Each row was made from one small tree. Brackets hold a mark, then the marks that hang from it, in alphabetical order. Every link used is in the known rows. Write each row's tree.
Known rows:
(neta (sele (sepad (tage pebi)))): [ 1.50 -0.11  0.60  2.93 -0.41 -1.68 -0.03 -0.59 -1.28  0.86  2.88  2.17
  1.99  0.09 -3.01  1.99 -0.58 -0.40 -0.09  2.19  0.70 -1.88  0.77 -0.14]
(sepad (pebi bofo) (tage (sele neta))): [ 1.09 -0.74 -0.43 -3.97 -0.60 -1.49  1.88  1.54 -0.24 -0.55  3.21  4.17
  4.57 -2.21  0.35  0.64  1.71 -1.63 -1.94 -2.45  1.60 -0.82  1.91 -0.23]
(sele neta (sepad tage)): [ 0.99  0.43 -0.75  3.64 -0.95 -3.14  0.67 -0.53  0.00  0.56  5.73  4.90
  2.52 -0.79 -3.70  1.54  0.59 -0.37 -0.86  1.08 -0.79 -0.15  0.48 -0.27]
(tage bofo (pebi sepad)): [ 0.15 -1.05  0.36 -4.12 -0.59 -0.93  1.14  1.83  0.57  0.47  3.08 -1.29
  3.30  2.06 -3.06 -0.18  0.52 -1.56 -5.02 -1.69  1.47 -2.28  1.35 -0.80]
(tage sele): [ 1.74 -0.18  0.45 -2.89  0.10 -0.91  0.66  0.14  0.47  0.29 -0.72  0.19
  1.79 -1.88 -0.67  1.28 -0.55 -0.18 -2.83 -0.57  4.32 -1.23  0.61  0.13]
(tage bofo (sepad pebi)): [ 0.37 -0.63  1.31 -4.27 -0.06 -2.48  0.84  1.59  1.81  0.40  2.97  0.62
  2.52  2.38 -2.24  0.11  0.95 -1.64 -3.76  0.25  0.86 -1.57  0.59 -0.69]
(sele neta (sepad (pebi bofo) tage)): [ 0.66  0.11 -0.55  1.09 -1.14 -3.55  1.33  0.38 -0.20  0.24  7.23  5.62
  3.75 -0.66 -2.90  0.85  1.58 -0.89  0.01 -0.30 -0.91  0.32  1.19 -0.33]
(tage (sepad (pebi bofo sele))): [ 1.46  0.07  0.54 -4.21 -0.57 -1.97  0.79  1.83  1.16  0.40  2.40  0.92
  2.14  0.14 -1.94  0.42  0.73 -1.07  0.28  0.38  1.70 -0.69  0.89  0.18]
(sepad (tage (pebi sele))): [ 1.31 -0.07 -1.06 -0.70 -0.61 -0.40  0.90  0.35 -0.98  0.53  0.52  0.12
  2.60 -1.35 -2.28  0.95 -0.25 -0.97 -2.29 -0.09  0.76 -2.07  1.47 -0.30]
(tage bofo (sepad (pebi sele))): [ 0.77 -0.52  0.88 -5.45  0.13 -2.23  0.84  1.77  1.67  0.53  3.41  0.38
  2.47  1.43 -2.77  0.13  0.75 -1.31 -2.55  0.63  1.44 -1.71  1.27 -0.47]
(pebi bofo (sele neta (sepad tage))): [ 1.87 -0.02 -1.46 -3.42 -1.31 -1.83  0.96  1.46  1.16  0.01  7.11  3.18
  2.76 -2.80 -3.65  0.35  0.20 -0.85  3.12 -0.74  0.70  0.05  2.28  0.36]
(sepad tage): [ 1.15  0.31 -0.33  0.12 -1.08 -0.06  0.17 -0.19 -0.53  0.13 -0.38  1.71
  2.19 -1.25 -0.45  0.95 -0.34 -1.44 -1.64 -0.14 -0.50 -2.03  0.08 -0.31]
(sele sepad): [ 1.21  0.61  0.68  0.89 -0.92 -2.09  0.20 -0.67 -0.09  1.29  2.29  1.22
  1.15 -0.12 -3.45  0.70 -0.77 -0.30 -0.48  1.19  0.55 -0.34 -0.27 -0.06]
(sepad (tage bofo (sele neta))): [ 1.04 -0.97 -0.58 -2.41 -0.14 -1.04  1.14  0.66  0.90 -0.27  2.51  2.87
  3.20 -1.53 -1.16  1.08  0.40 -1.43 -4.53 -1.15  1.32 -1.95  1.26 -0.52]
(sepad (tage (pebi bofo (sele neta)))): [ 1.18 -0.34 -1.49 -1.76 -0.89 -0.89  1.22  1.09 -0.16 -0.05  2.71  1.10
  3.25 -1.43 -2.18  0.62  0.31 -1.31 -1.48 -1.24  0.57 -1.42  2.02 -0.26]
(neta (sele (sepad tage))): [ 1.64  0.13  0.76  2.79 -0.50 -1.42 -0.37 -0.75 -1.09  0.71  2.67  2.80
  1.76 -0.32 -2.41  2.00 -0.72 -0.44  0.81  2.34  0.36 -1.98  0.38 -0.02]
(neta (sele (sepad (pebi bofo) tage))): [ 1.43 -0.06  0.90  0.99 -0.63 -1.73  0.10 -0.10 -1.23  0.47  3.80  3.32
  2.63 -0.22 -1.88  1.53 -0.03 -0.83  1.34  1.40  0.37 -1.64  0.92 -0.05]
(neta (sele (sepad (tage bofo pebi)))): [ 1.28 -0.45  0.70  1.83 -0.26 -1.76  0.09 -0.35 -0.88  0.77  3.56  2.07
  2.21  0.49 -3.27  1.73 -0.56 -0.62 -0.87  1.89  0.62 -2.13  0.95 -0.32]
(sele neta): [ 0.60  0.90 -0.59  1.03 -0.66 -2.31 -0.11 -0.56  0.49 -0.79  3.26  1.85
  2.84 -0.35 -0.85  1.30  0.46  0.02 -0.13 -0.01  0.83 -1.17  0.72 -0.34]
(tage bofo pebi sele sepad): [ 1.05 -2.32  0.68 -4.86  1.18 -2.91  2.39  2.50  2.77  1.02  2.36 -1.17
  2.39  1.81 -4.72  0.89  0.55 -1.13 -8.68 -0.55  5.13 -0.95  1.78 -0.49]
(neta (sele (sepad pebi))): [ 1.33  0.40  1.32  1.58 -0.26 -2.13 -0.31 -0.77 -1.54  0.67  3.14  2.15
  2.22  0.30 -2.05  1.76 -0.30  0.02  1.40  2.23  1.18 -1.77  0.75 -0.09]
(pebi (sepad tage)): [ 1.41  0.14  0.03 -0.75 -1.83  0.85  0.12  1.31 -0.54  0.50  0.64  2.94
  2.36 -1.08 -0.42  0.82  0.45 -1.80 -0.94 -0.60 -0.53 -2.31 -0.34  0.12]

Write each row's tree:
[ 1.30 -1.36 -0.54 -2.23  0.06 -3.64  2.55  1.55  1.29  0.51  5.44  1.25
  3.30 -0.64 -4.49  1.02  0.77 -0.21 -4.04 -1.78  4.72  0.87  2.32 -0.05]
(tage (pebi bofo) (sele neta sepad))
[ 0.35  0.02 -0.33  1.25 -0.65 -3.68  1.24 -0.02 -0.31  0.46  7.21  5.22
  3.76 -0.01 -3.37  0.95  1.53 -0.74 -1.65  0.43 -0.99 -0.42  1.27 -0.71]
(sele neta (sepad pebi (tage bofo)))
[ 1.90  0.04 -1.15 -5.92 -1.99 -0.09  0.47  3.03  1.26 -0.56  6.51  2.85
  3.31 -2.55 -1.63  0.17  1.00 -1.17  4.02 -2.04  1.48 -1.09  2.06  0.73]
(pebi bofo (sele neta) sepad)
[ 1.42 -0.01 -0.53 -2.64 -0.77 -0.47  0.82  1.42 -0.84  0.93  1.77 -1.27
  2.60 -0.49 -3.04  0.66  0.12 -0.31 -1.17 -0.33  2.70 -1.94  1.75  0.06]
(tage (pebi sele sepad))
[ 2.02 -0.31 -1.65 -5.08 -2.13  0.38  0.80  3.27  0.92 -0.47  6.47  4.32
  3.59 -3.23 -1.49  0.29  1.23 -1.78  3.24 -2.14  0.34 -1.31  2.14  0.66]
(pebi bofo (sele neta) (sepad tage))
[ 1.24 -0.79  0.01 -4.86 -0.72 -0.72  1.81  1.56 -0.48 -0.13  1.50  3.08
  3.99 -2.18  0.53  0.33  1.17 -1.89 -2.11 -2.53  1.66 -1.05  1.56 -0.18]
(sepad (pebi bofo) (tage sele))
[ 1.86 -0.62  0.13 -0.86  0.54 -2.96  1.18  1.25  2.37  0.27  2.20  2.53
  1.77 -0.63 -2.38  2.12  0.76 -0.17 -3.63  0.75  4.23 -0.30  0.66  0.28]
(tage (sele neta) sepad)
[ 1.68 -0.30 -0.27 -1.04 -1.34  0.31  0.63  1.59 -0.12  0.35  1.64  3.97
  2.79 -1.86 -0.58  1.29  0.90 -1.40 -1.88 -0.86  0.99 -2.00  0.23  0.25]
(pebi (sepad (tage (sele neta))))
[ 0.76 -1.44 -0.85 -2.07  0.17 -1.59  1.88  1.03  0.60  0.01  2.80  1.63
  3.67 -0.65 -2.37  1.04  0.69 -1.27 -6.33 -1.50  2.06 -1.80  2.00 -0.76]
(sepad (tage bofo pebi (sele neta)))
[ 0.57  0.46 -0.07  0.28 -0.93 -4.05  1.02  0.18  0.11  0.16  7.37  4.13
  3.48 -0.02 -3.01  0.67  1.35 -0.27  0.74 -0.16  0.23  0.61  1.18 -0.28]
(sele neta (sepad (pebi bofo)))
[ 1.34  0.13  0.21 -3.41 -0.51 -2.53  0.83  1.81  1.32  0.14  3.59  1.68
  2.53  0.15 -2.04  0.62  1.12 -0.90  0.42  0.39  1.64 -0.49  1.18  0.13]
(tage (sepad (pebi bofo (sele neta))))
[ 1.46 -0.79  0.23 -3.17 -1.27  0.75  0.72  1.97  0.32  0.51  1.47  3.02
  2.72 -1.28 -0.82  0.72  0.61 -1.98 -3.13 -1.31  0.90 -2.40  0.27  0.01]
(pebi (sepad (tage bofo sele)))
[ 1.19 -0.26 -0.07  0.71 -1.11 -1.96  1.20  0.32 -0.20  1.34  3.11  1.94
  1.98 -0.30 -4.21  0.53 -0.23 -1.28 -1.99  0.12 -0.14 -0.16  0.40 -0.22]
(sele (sepad (tage (pebi bofo))))
[ 0.48 -0.73 -0.67 -3.40  0.20 -2.87  1.42  0.91  0.70  0.65  6.11 -1.09
  3.17  0.84 -5.42  0.22  0.19 -0.22 -3.36 -0.27  2.24 -1.39  2.85 -0.79]
(tage bofo (pebi (sele neta sepad)))
[ 0.56 -0.86 -0.73 -4.74 -0.39 -1.39  1.24  2.08  0.61  0.27  5.51 -0.60
  3.77  0.71 -3.97  0.19  0.83 -0.79 -3.05 -1.17  2.22 -2.27  2.78 -0.56]
(tage bofo (pebi (sele neta) sepad))
[ 0.54  0.78  0.01  1.96 -0.64 -4.12  0.75 -0.60 -0.60  0.53  6.37  3.96
  3.14  0.12 -3.04  1.16  1.21  0.29  0.06  0.98  0.36  0.14  0.94 -0.37]
(sele neta (sepad pebi))
[ 0.47 -0.37 -0.83  2.43 -0.57 -3.60  1.35  0.02  0.34  0.64  6.94  3.84
  3.14  0.40 -4.84  1.12  0.86 -0.69 -3.10  0.43 -0.56 -0.37  1.29 -0.71]
(sele neta (sepad (tage bofo pebi)))
[ 1.43 -0.82 -0.58 -1.01 -0.08 -0.68  1.54  0.59 -0.50  0.58 -0.41  0.82
  2.71 -1.48 -1.81  1.30 -0.02 -1.04 -5.11 -0.90  2.48 -1.65  1.19 -0.29]
(sepad (tage pebi sele))
[ 0.96  0.52 -0.40 -5.27 -0.80 -1.83  0.79  1.09 -0.32 -0.60  4.51  1.29
  3.97 -1.48 -0.48  0.07  1.06 -0.53  2.46 -1.39  1.81 -0.93  2.42 -0.05]
(sepad (pebi bofo (sele neta)))
[ 1.83  0.73 -1.29  0.01 -0.69 -1.95  0.42 -0.09 -0.26  0.70  4.98  2.79
  2.09 -2.56 -3.81  1.33 -0.12  0.28  1.72  1.54  0.89 -0.94  1.79  0.19]
(pebi (sele neta (sepad tage)))
[ 1.14  0.45  0.09 -6.41 -0.88 -1.06  0.70  1.13 -0.57 -0.23  2.79  0.23
  3.44 -1.45 -0.33 -0.26  0.52 -0.77  2.28 -1.35  1.82 -1.16  2.05  0.00]
(sepad (pebi bofo sele))
[ 1.54 -0.30 -0.78 -0.23 -0.37 -0.89  0.90  0.20  0.08 -0.08  0.96  3.14
  2.73 -2.36 -0.68  1.59  0.30 -0.92 -3.06 -0.53  1.53 -1.54  0.81 -0.13]
(sepad (tage (sele neta)))
[ 0.78 -1.11  0.47 -3.83  0.54 -3.39  1.73  0.78  1.33  0.38  5.94  2.83
  3.41 -0.40 -3.18  0.82  0.96 -0.35 -4.53 -0.76  3.47 -0.57  1.87 -0.58]
(tage bofo (sele neta (sepad pebi)))
[ 0.83 -0.61 -0.06 -3.44 -1.45 -0.70  1.18  2.22  0.36  0.20  2.47 -0.67
  3.15  0.72 -2.20 -0.06  0.58 -1.57 -1.93 -2.42  1.80 -1.03  1.15 -0.10]
(tage (pebi bofo sepad))
[ 1.26 -1.12 -1.13 -1.56 -0.38 -1.43  1.92  1.29  0.44 -0.16  2.37  2.04
  3.56 -1.62 -1.82  1.10  0.72 -1.33 -4.17 -2.01  2.27 -0.91  1.85 -0.27]
(sepad (tage (pebi bofo) (sele neta)))
[ 0.65 -0.08 -0.79 -3.99 -0.35 -1.29  1.07  0.78 -0.97 -0.20  4.29  2.91
  4.37 -1.46 -0.89  0.41  1.35 -1.14 -1.13 -0.56 -0.10 -2.44  2.50 -0.69]
(sepad (pebi (sele neta)) (tage bofo))
[ 1.69 -0.52  0.82 -3.42 -0.08 -2.12  1.48  0.65  0.27  0.93  2.15  1.82
  2.25 -1.65 -2.21  0.86  0.07 -0.36 -2.22 -0.64  3.87  0.02  0.96  0.18]
(tage (sele (sepad (pebi bofo))))
[ 1.43 -0.19  0.20 -0.85  0.21 -3.24  1.40  0.05  0.08  0.64  3.84  3.22
  2.78 -1.58 -2.51  1.62  0.75  0.39 -2.40  0.15  3.75 -0.02  1.29  0.03]
(tage (sele neta (sepad pebi)))
[ 1.90  0.72 -1.01 -2.58 -1.34 -0.26 -0.06  1.44 -0.17  0.17  4.33  2.49
  2.71 -2.33 -1.75  1.16  0.66 -0.05  2.64  0.26  1.65 -2.05  1.57  0.54]
(pebi (sele neta) sepad)
[ 0.96  1.03 -0.28 -3.05 -0.39 -1.92  0.40 -0.03 -1.32 -0.13  3.03  1.13
  3.53 -1.31 -0.59  0.75  0.85  0.31  1.51  0.18  1.89 -1.66  2.06 -0.20]
(sepad (pebi (sele neta)))
[ 1.03 -0.02  0.42 -0.87 -1.24 -2.03  1.19  0.46 -0.69  1.06  3.73  3.39
  2.67 -0.67 -2.67  0.20  0.46 -1.47 -0.46 -0.26 -0.67 -0.12  0.49 -0.21]
(sele (sepad (pebi bofo) tage))
[ 1.35  0.18 -0.49 -1.26 -0.21 -1.94  1.00  0.21 -0.75  1.23  2.22 -1.78
  2.00 -0.33 -4.46  0.72 -0.56  0.22 -1.37  0.68  2.72 -1.04  1.91 -0.16]
(tage (pebi (sele sepad)))
[ 1.07 -0.25 -0.33 -1.57 -0.15 -1.60  1.50  0.42 -1.27 -0.06  1.68  3.91
  4.12 -2.00  0.24  1.34  1.50 -0.84 -2.89 -0.87  1.70 -1.50  1.55 -0.36]
(sepad pebi (tage (sele neta)))
[ 0.85 -0.69 -0.87 -2.89 -0.37 -0.54  1.13  0.82 -0.13  0.39  1.95 -0.07
  2.98 -0.53 -2.74  0.35 -0.07 -1.48 -3.83 -0.71  0.56 -2.47  1.87 -0.69]
(sepad (tage bofo (pebi sele)))
[ 1.33 -0.35 -0.58 -3.71 -0.66 -1.85  1.39  1.31  0.22  0.79  3.74 -1.54
  2.49 -0.47 -4.39  0.05 -0.33 -0.58 -0.45 -0.95  2.60 -0.33  2.25 -0.01]
(tage (pebi bofo (sele sepad)))
[ 1.41 -0.70 -0.85 -3.17 -0.26 -2.98  1.60  2.55  2.09  0.30  4.75 -0.38
  2.54  0.67 -4.65  0.72  0.82 -0.74 -1.40 -0.17  2.87 -0.13  2.24  0.09]
(tage (pebi bofo (sele neta)) sepad)
